Each row was made from one small tree. The marks that hang from a mark follow it in brackets, in alphabetical order. Every link used is in the known rows. Write each row's tree.
Known rows
nore[bizim[limugu[tane]] fosi]: [ 2.82 -0.26  2.61 -0.43 -0.03 -1.59  0.48 -1.10 -0.56  2.92  0.95  0.50
  0.21 -0.05 -1.42 -1.75  0.04 -0.51  1.71 -0.50  2.05 -2.32 -1.76  1.69
  1.46  0.54]
duro[limugu[kenot tane]]: [ 2.52 -0.05  3.61 -0.45 -0.58  0.49  0.38 -0.60 -1.02 -0.15  1.55  0.75
 -0.72  0.84 -1.73 -0.61 -0.57  0.25  1.34 -2.11  2.21 -3.40 -0.81  0.32
  1.91  0.31]
kenot[limugu[duro tane]]: [ 2.49 -0.28  0.88 -0.41 -0.19  0.40  0.57 -0.85 -1.10 -0.39  0.66 -0.35
 -0.64  1.24 -1.81 -0.71 -0.41 -0.72  2.84  0.63  2.01 -3.41 -2.41  1.11
  2.19  1.04]
limugu[bizim[nore] duro tane]: [ 2.67 -0.38  1.88 -0.60 -0.55  2.11  0.46 -1.27 -0.80 -0.77  0.56  1.61
  0.29  0.87 -1.57 -0.92  0.18 -1.19  5.31  1.38  2.11 -2.41 -1.99  2.12
  1.59  2.10]
limugu[bizim[nore] duro]: [ 2.60 -0.49 -0.39 -0.46 -0.60  2.09  0.42 -1.20 -0.80 -0.37  0.61  1.25
  0.45  0.93 -1.53 -0.16  0.37 -0.77  5.58  1.52  2.10 -0.10 -1.84  2.22
  1.44  1.45]
tane[vokiba]: [ 2.61 -0.29  0.28 -0.27 -0.43 -1.63  0.24 -0.79 -0.86 -0.04  1.02  1.03
  0.28  1.04 -1.60 -1.43 -0.09 -0.53  0.94  0.61  0.79 -1.57 -1.60  0.82
  1.45 -0.25]
bizim[limugu[duro] nore[fosi]]: [ 2.62 -0.57 -1.20 -0.46 -0.26  0.87  0.43 -0.99 -0.87  1.68  0.47 -0.27
  0.22  0.03 -1.39 -0.12  0.37  1.09  4.23  0.19  1.92 -0.18 -1.63  1.96
  1.54  1.08]
kenot[limugu[tane[vokiba]]]: [ 2.79 -0.11  2.22 -0.33 -0.14 -1.43  0.24 -0.80 -0.86 -0.26  1.02 -0.36
 -0.30  1.43 -1.65 -1.67 -0.61  0.06  0.68 -0.24  0.87 -4.27 -1.66  0.84
  1.55 -0.06]
kenot[limugu]: [ 2.48 -0.25  0.20 -0.08 -0.28  0.25  0.42 -0.50 -0.83  0.08  0.98 -1.00
 -0.25  1.48 -1.60  0.18 -0.20  0.30  1.15 -0.40  1.89 -1.07 -1.88  0.59
  1.99 -0.87]
nore[bizim fosi]: [ 2.64 -0.31  0.83 -0.38 -0.14 -1.34  0.33 -0.86 -0.62  2.75  1.03  0.81
  0.34  0.06 -1.30 -1.56  0.04 -1.55  2.02  0.79  2.15 -0.40 -1.74  2.08
  1.19 -0.46]
tane[limugu[bizim[nore[fosi]]] vokiba]: [ 3.02 -0.28  0.94 -0.45 -0.40 -0.03  0.27 -1.39 -0.56  1.56  1.12 -0.58
  0.71  0.14 -1.33 -2.48  0.23  0.35  3.74  0.94  0.92 -1.90 -1.29  2.58
  0.98 -0.11]
duro[limugu[bizim[nore] kenot tane]]: [ 2.81 -0.03  4.60 -0.44 -0.76  2.36  0.55 -1.16 -0.70 -0.44  1.52  0.96
 -0.02  0.93 -1.55 -0.52 -0.34  0.71  3.68 -1.99  2.33 -3.00 -0.76  1.44
  1.53  0.89]
limugu[bizim[nore] duro kenot tane]: [ 2.62 -0.51  2.89 -0.42 -0.63  2.39  0.69 -1.45 -0.85 -0.94  0.52  2.10
 -0.03  0.72 -1.51 -0.85 -0.43 -1.85  5.32 -1.61  2.22 -3.30 -1.37  2.09
  1.68  2.80]
vokiba[tane]: [ 1.91 -0.61  1.24 -0.38 -0.45 -0.30  0.77 -0.48 -0.86 -0.62  0.50  0.96
 -0.40  0.68 -1.67  0.67 -0.41 -0.73  0.94  0.72  2.48 -2.84 -1.68  0.45
  0.31 -0.12]
nore[bizim[limugu[duro kenot]]]: [ 2.46 -0.62  0.04 -0.28 -0.43 -0.63  0.53 -1.21 -0.85  1.55  0.57  0.74
 -0.12  0.85 -1.55 -0.86 -0.48 -0.73  3.43 -2.98  1.90 -1.41 -1.76  1.55
  1.37  1.81]
duro[limugu[bizim tane]]: [ 2.67 -0.01  3.40 -0.54 -0.54  0.51  0.45 -1.00 -0.91 -0.38  1.60  1.19
 -0.03  0.69 -1.76 -0.91  0.16  0.55  3.21  1.20  2.23 -2.54 -1.58  0.96
  1.62 -0.11]
limugu[bizim duro kenot tane]: [ 2.51 -0.43  2.50 -0.46 -0.45  0.56  0.44 -1.33 -1.00 -0.96  0.63  2.67
 -0.22  0.64 -1.76 -1.08 -0.53 -2.44  4.93 -1.48  2.27 -3.44 -1.46  1.52
  2.02  2.77]
nore[fosi]: [ 2.56 -0.39  0.34 -0.31 -0.23 -0.54  0.32 -0.49 -0.93  1.39  1.00  0.74
  0.16  0.02 -1.37 -0.64  0.17 -0.84  1.93  0.70  2.13 -0.39 -1.77  1.13
  1.79 -0.40]
limugu[duro kenot tane[vokiba]]: [ 2.54 -0.37  1.73 -0.54 -0.45 -1.29  0.38 -1.02 -1.12 -0.44  0.58  2.10
 -0.37  0.86 -1.59 -2.34 -0.94 -2.05  2.87 -1.74  0.97 -4.85 -1.44  1.17
  1.54  2.48]
bizim[limugu]: [ 2.58 -0.36  0.07 -0.18 -0.43 -0.14  0.45 -0.73 -0.77  0.33  0.87 -0.01
  0.08  0.91 -1.65  0.30  0.28  1.02  1.17 -0.78  1.88 -0.38 -1.37  0.32
  1.76  0.02]
tane[limugu[bizim]]: [ 2.74 -0.43  0.81 -0.27 -0.57  0.59  0.45 -1.02 -0.67 -0.23  1.08 -0.33
  0.31  0.92 -1.72 -1.10  0.25 -0.30  2.86  0.74  1.86 -1.25 -1.49  1.18
  1.67 -0.08]

Write each row's tree
[ 2.35 -0.58 -0.21 -0.37 -0.55  0.88  0.57 -0.67 -1.16 -0.14  0.63 -0.46
 -0.54  0.90 -1.77 -1.14 -0.44 -0.95  3.15 -1.64  1.94 -2.57 -1.56  1.07
  1.74  1.39]
tane[limugu[duro kenot]]
[ 2.81 -0.19  3.51 -0.36 -0.48 -1.18  0.50 -1.54 -0.72 -0.69  0.97  2.59
  0.22  0.86 -1.59 -2.22 -0.75 -1.83  2.72 -2.27  1.01 -4.24 -1.29  1.17
  1.53  1.71]
limugu[bizim kenot tane[vokiba]]
[ 2.60 -0.45  1.51 -0.61 -0.19 -0.71  0.32 -1.31 -0.87  1.24  0.58  0.72
 -0.05  0.74 -1.81 -1.40 -0.05 -0.70  2.99  0.18  2.01 -2.93 -1.73  1.57
  1.41  1.67]
nore[bizim[limugu[duro tane]]]
[ 2.66 -0.40  0.41 -0.30 -0.08 -1.65  0.45 -1.03 -0.52  3.17  0.95  0.14
  0.43  0.10 -1.36 -1.13  0.19  0.06  1.99 -0.61  2.06 -0.04 -1.53  1.81
  1.34 -0.09]
nore[bizim[limugu] fosi]
[ 2.63 -0.09  2.58 -0.26 -0.82  2.07  0.54 -0.98 -0.66 -0.21  1.55  0.54
  0.14  0.86 -1.48  0.04 -0.18  1.11  4.16 -2.27  2.19 -1.08 -0.73  1.52
  1.53  0.16]
duro[limugu[bizim[nore] kenot]]
[ 2.94 -0.28  2.27 -0.47 -0.25  0.90  0.58 -1.05 -0.53  1.52  0.86 -0.09
  0.21  0.02 -1.34 -0.62  0.26  1.04  1.80 -0.63  2.08 -2.15 -1.34  1.49
  1.62  0.72]
bizim[limugu[tane] nore[fosi]]
[ 2.51 -0.53 -0.90 -0.47 -0.08 -1.69  0.47 -1.05 -0.89  3.03  0.56  0.35
  0.23 -0.10 -1.54 -1.24  0.11 -0.39  4.17  0.31  1.97 -0.45 -1.98  2.25
  1.20  0.92]
nore[bizim[limugu[duro]] fosi]
[ 2.63 -0.37  1.59 -0.58 -0.41  0.36  0.54 -1.26 -1.00 -0.75  0.64  2.26
  0.04  0.74 -1.85 -1.12  0.13 -1.95  4.81  1.64  2.14 -2.67 -2.07  1.56
  1.78  2.00]
limugu[bizim duro tane]
[ 2.62 -0.35  1.51 -0.61 -0.34 -1.30  0.39 -1.48 -0.99 -0.64  0.76  2.61
  0.27  0.86 -1.70 -2.42 -0.22 -1.79  4.70  1.59  0.97 -3.97 -1.94  1.78
  1.31  2.04]
limugu[bizim duro tane[vokiba]]
[ 2.33 -0.54 -0.54 -0.21 -0.46 -0.01  0.46 -0.76 -1.00  0.08  0.62  0.71
 -0.26  1.06 -1.76  0.09 -0.39  0.03  3.28 -3.14  1.90 -1.31 -1.21  0.69
  1.83  1.81]
bizim[limugu[duro kenot]]
[ 2.91 -0.34  1.18 -0.42 -0.49  1.71  0.55 -1.17 -0.54  1.28  0.98 -0.93
  0.57 -0.07 -1.29 -1.27  0.37  0.11  3.99  0.88  2.00 -0.86 -1.50  2.35
  1.55 -0.11]
tane[limugu[bizim[nore[fosi]]]]
[ 2.81 -0.39  0.73 -0.33 -0.49 -0.95  0.44 -1.28 -0.69 -0.04  1.15  0.06
  0.49  1.08 -1.73 -2.30  0.04 -0.16  2.73  0.80  0.65 -2.47 -1.37  1.41
  1.17 -0.16]
tane[limugu[bizim] vokiba]
[ 2.70 -0.34  1.26 -0.16 -0.20 -1.53  0.44 -1.01 -0.58  3.01  0.89  0.48
  0.26 -0.04 -1.30 -1.07 -0.37 -0.42  2.05 -3.79  2.06 -0.97 -1.17  1.63
  1.48  0.73]
nore[bizim[limugu[kenot]] fosi]
[ 2.68 -0.46  1.97 -0.44 -0.50  1.96  0.65 -1.16 -0.93 -0.20  0.47  0.53
 -0.39  0.90 -1.59 -0.42 -0.47  0.13  3.37 -3.21  2.04 -3.26 -1.35  1.21
  1.57  2.67]
bizim[limugu[duro kenot tane] nore]
[ 3.06 -0.10  4.01 -0.40 -0.55  0.64  0.47 -1.64 -0.44 -0.63  0.98  2.03
  0.39  0.88 -1.34 -2.00 -0.54 -1.10  2.98 -2.53  1.11 -4.01 -0.95  1.81
  1.29  1.93]
limugu[bizim[nore] kenot tane[vokiba]]
[ 2.60 -0.35  1.44 -0.47 -0.33 -1.52  0.34 -1.29 -1.08 -0.13  0.61  1.48
 -0.30  0.93 -1.80 -2.02 -0.80 -0.33  2.78 -2.97  0.82 -4.75 -1.43  0.97
  1.56  2.63]
bizim[limugu[duro kenot tane[vokiba]]]
[ 2.73 -0.34  1.71 -0.48 -0.34  2.31  0.62 -1.41 -0.74 -0.57  0.70 -0.12
  0.02  1.27 -1.61 -0.51 -0.19 -0.24  5.16  0.71  2.16 -2.87 -2.06  2.31
  1.80  1.69]
kenot[limugu[bizim[nore] duro tane]]
[ 2.86 -0.34  1.98 -0.30 -0.76  0.87  0.56 -1.52 -0.50 -0.06  1.07 -0.30
  0.43  1.14 -1.41 -2.22 -0.44 -0.10  3.26 -2.43  0.80 -2.89 -0.90  1.93
  1.23  0.85]
tane[limugu[bizim[nore] kenot] vokiba]
[ 2.12 -0.51  2.56 -0.20 -0.59  0.57  1.01 -1.12 -0.70 -0.81  0.63  0.18
 -0.35  0.59 -1.78 -0.24 -0.88 -0.96  2.83 -2.24  2.46 -4.38 -1.36  1.13
  0.41  0.79]
vokiba[tane[limugu[bizim kenot]]]
[ 2.54 -0.35 -0.34 -0.25 -0.43  2.16  0.52 -1.15 -0.74 -0.32  0.65 -0.58
  0.20  1.36 -1.56  0.09 -0.01  0.25  5.57  0.67  2.10 -0.56 -2.26  2.28
  1.88  0.77]
kenot[limugu[bizim[nore] duro]]
[ 2.75 -0.04  1.57 -0.48 -0.52  1.31  0.50 -0.96 -0.79  1.37  1.60  0.20
  0.48 -0.08 -1.38 -0.40  0.41  1.56  4.50  1.14  2.31  0.02 -1.24  2.33
  1.57 -0.87]
duro[limugu[bizim[nore[fosi]]]]
[ 2.52 -0.50  1.53 -0.42 -0.37  0.18  0.59 -0.96 -1.02 -0.29  0.52  1.10
 -0.45  0.75 -1.83 -0.63 -0.53 -0.50  2.94 -2.94  2.02 -3.32 -1.37  0.71
  1.92  2.64]
bizim[limugu[duro kenot tane]]
[ 2.96 -0.44  1.07 -0.29 -0.74  2.53  0.45 -1.20 -0.53 -0.14  0.99 -0.98
  0.54  1.05 -1.48 -0.85  0.39  0.42  3.19  0.66  1.89 -0.89 -1.32  1.72
  1.39  0.05]
tane[limugu[bizim[nore]]]
[ 2.61 -0.40  2.34 -0.53 -0.39 -1.18  0.45 -1.57 -1.02 -0.78  0.72  2.91
  0.01  0.89 -1.66 -2.36 -0.79 -2.36  4.74 -1.54  1.04 -4.69 -1.64  1.67
  1.54  2.82]
limugu[bizim duro kenot tane[vokiba]]
[ 2.80 -0.13  1.00 -0.15 -0.22  1.28  0.47 -1.03 -0.49  1.22  0.98 -0.78
  0.51  0.63 -1.30 -0.20  0.03  0.58  4.15  0.03  2.18 -0.28 -1.82  2.36
  1.95 -0.38]
kenot[limugu[bizim[nore[fosi]]]]
[ 2.42 -0.60 -0.88 -0.41 -0.25 -0.74  0.45 -1.07 -0.89  1.53  0.63  0.41
  0.16  0.80 -1.70 -0.88  0.09 -0.25  3.30  0.13  1.85 -0.59 -1.91  1.59
  1.28  0.90]
nore[bizim[limugu[duro]]]
[ 2.79 -0.13  4.03 -0.37 -0.40  1.48  0.71 -1.33 -0.61  0.70  0.89  1.65
  0.28 -0.14 -1.15 -1.11 -0.21 -1.45  4.00 -2.55  2.35 -2.92 -1.09  2.21
  1.81  1.76]
limugu[bizim[nore[fosi]] kenot tane]
[ 2.20 -0.55  2.12 -0.41 -0.60  2.18  1.04 -1.14 -0.56 -0.69  0.57 -0.80
  0.06  0.76 -1.58  0.07 -0.18  0.22  3.07  0.80  2.36 -3.18 -1.58  1.74
  0.13  0.08]
vokiba[tane[limugu[bizim[nore]]]]
[ 2.71 -0.26  1.27 -0.47 -0.10 -1.30  0.38 -1.43 -1.05 -0.51  0.72  0.81
  0.02  1.23 -1.82 -2.04 -0.56 -0.80  4.63  0.67  0.98 -4.42 -2.35  1.92
  1.76  1.42]
kenot[limugu[bizim duro tane[vokiba]]]
[ 2.65 -0.54 -0.32 -0.23 -0.62  1.72  0.56 -1.05 -0.82  0.08  0.47  0.06
 -0.11  0.88 -1.45  0.24 -0.29  0.72  3.77 -3.30  1.91 -1.08 -1.16  1.32
  1.66  1.89]
bizim[limugu[duro kenot] nore]
[ 2.90 -0.32  3.22 -0.40 -0.62  2.01  0.55 -1.30 -0.48 -0.60  0.94  1.31
  0.40  0.92 -1.42 -0.72  0.26 -0.72  3.24  0.60  2.09 -2.10 -1.57  1.71
  1.57  1.06]
limugu[bizim[nore] tane]
[ 2.77 -0.07  2.77 -0.36 -0.21 -1.47  0.38 -1.39 -0.71 -0.41  1.11  0.44
  0.23  1.38 -1.67 -1.82 -0.47 -0.25  2.53  0.02  0.96 -3.86 -1.75  1.36
  1.77  0.35]
kenot[limugu[bizim tane[vokiba]]]
[ 2.58 -0.35  0.63 -0.62 -0.24 -1.68  0.42 -1.18 -1.04  0.17  0.62  1.05
 -0.05  0.95 -1.89 -1.89 -0.27  0.08  2.67  0.18  0.83 -3.95 -1.76  0.94
  1.50  1.86]
bizim[limugu[duro tane[vokiba]]]
[ 2.81 -0.34  0.40 -0.29 -0.35  0.76  0.52 -0.90 -0.56  1.77  0.81 -0.51
  0.40  0.28 -1.25  0.03  0.36  1.50  2.15 -0.56  1.95  0.00 -1.27  1.62
  1.50  0.00]
bizim[limugu nore[fosi]]
[ 2.60 -0.05  1.60 -0.40 -0.74  2.15  0.48 -1.02 -0.62  0.00  1.58  0.16
  0.35  0.89 -1.53  0.00  0.43  1.65  3.88  0.97  2.19 -0.05 -0.94  1.53
  1.27 -0.69]
duro[limugu[bizim[nore]]]
[ 1.92 -0.75  1.31 -0.39 -0.49  0.66  0.83 -1.10 -1.01 -1.04  0.18  0.54
 -0.55  0.56 -1.88 -0.53 -0.85 -1.40  5.03 -1.42  2.44 -4.66 -1.54  1.57
  0.42  1.88]
vokiba[tane[limugu[bizim duro kenot]]]
[ 2.45 -0.38  0.60 -0.56 -0.27 -0.01  0.39 -0.99 -1.06 -0.03  0.54  0.78
 -0.23  0.70 -1.81 -0.72 -0.04  0.02  2.84  0.12  1.99 -2.83 -1.95  0.70
  1.94  1.75]
bizim[limugu[duro tane]]
[ 2.80 -0.33  1.83 -0.61 -0.45  0.40  0.32 -1.67 -0.82 -0.62  0.65  2.03
  0.44  1.01 -1.47 -2.17 -0.06 -1.22  4.98  1.54  1.01 -3.65 -1.79  2.31
  1.22  2.04]
limugu[bizim[nore] duro tane[vokiba]]
[ 2.64 -0.01  2.74 -0.70 -0.41 -1.36  0.22 -0.79 -1.01 -0.07  1.68  0.69
 -0.25  1.00 -1.73 -1.91 -0.24  0.84  1.07  1.01  1.06 -4.08 -1.43  0.62
  1.35 -0.38]
duro[limugu[tane[vokiba]]]
[ 2.86 -0.13  2.92 -0.26 -0.32  2.13  0.54 -1.15 -0.48 -0.57  1.02 -0.45
  0.25  1.37 -1.47 -0.30 -0.10  0.32  3.08 -0.31  2.12 -2.38 -1.74  1.70
  1.91  0.44]
kenot[limugu[bizim[nore] tane]]
[ 2.84 -0.25  3.47 -0.37 -0.18 -1.39  0.66 -1.16 -0.56  2.67  0.90  0.88
 -0.10 -0.04 -1.33 -1.78 -0.50 -0.91  1.76 -3.59  2.17 -3.13 -1.23  1.70
  1.45  1.41]
nore[bizim[limugu[kenot tane]] fosi]
[ 1.74 -0.78 -0.13 -0.57 -0.46  0.35  0.75 -0.54 -1.19 -0.62  0.23 -0.65
 -0.71  0.70 -1.93 -0.32 -0.44 -0.74  2.92  1.68  2.29 -4.14 -1.74  0.98
  0.30  0.71]
vokiba[tane[limugu[duro]]]
[ 2.64 -0.55 -1.01 -0.38 -0.54  1.67  0.55 -0.86 -0.85  0.18  0.45 -0.29
  0.17  1.11 -1.64  0.35  0.24  1.10  3.50  0.07  1.84 -0.27 -1.54  1.47
  1.42  1.18]
bizim[limugu[duro] nore]
[ 2.91 -0.42  2.48 -0.39 -0.57  1.78  0.49 -1.02 -0.60  0.05  0.80 -0.11
  0.13  0.96 -1.49  0.01  0.23  1.14  1.17 -0.77  2.06 -2.34 -1.23  0.95
  1.53  0.72]
bizim[limugu[tane] nore]
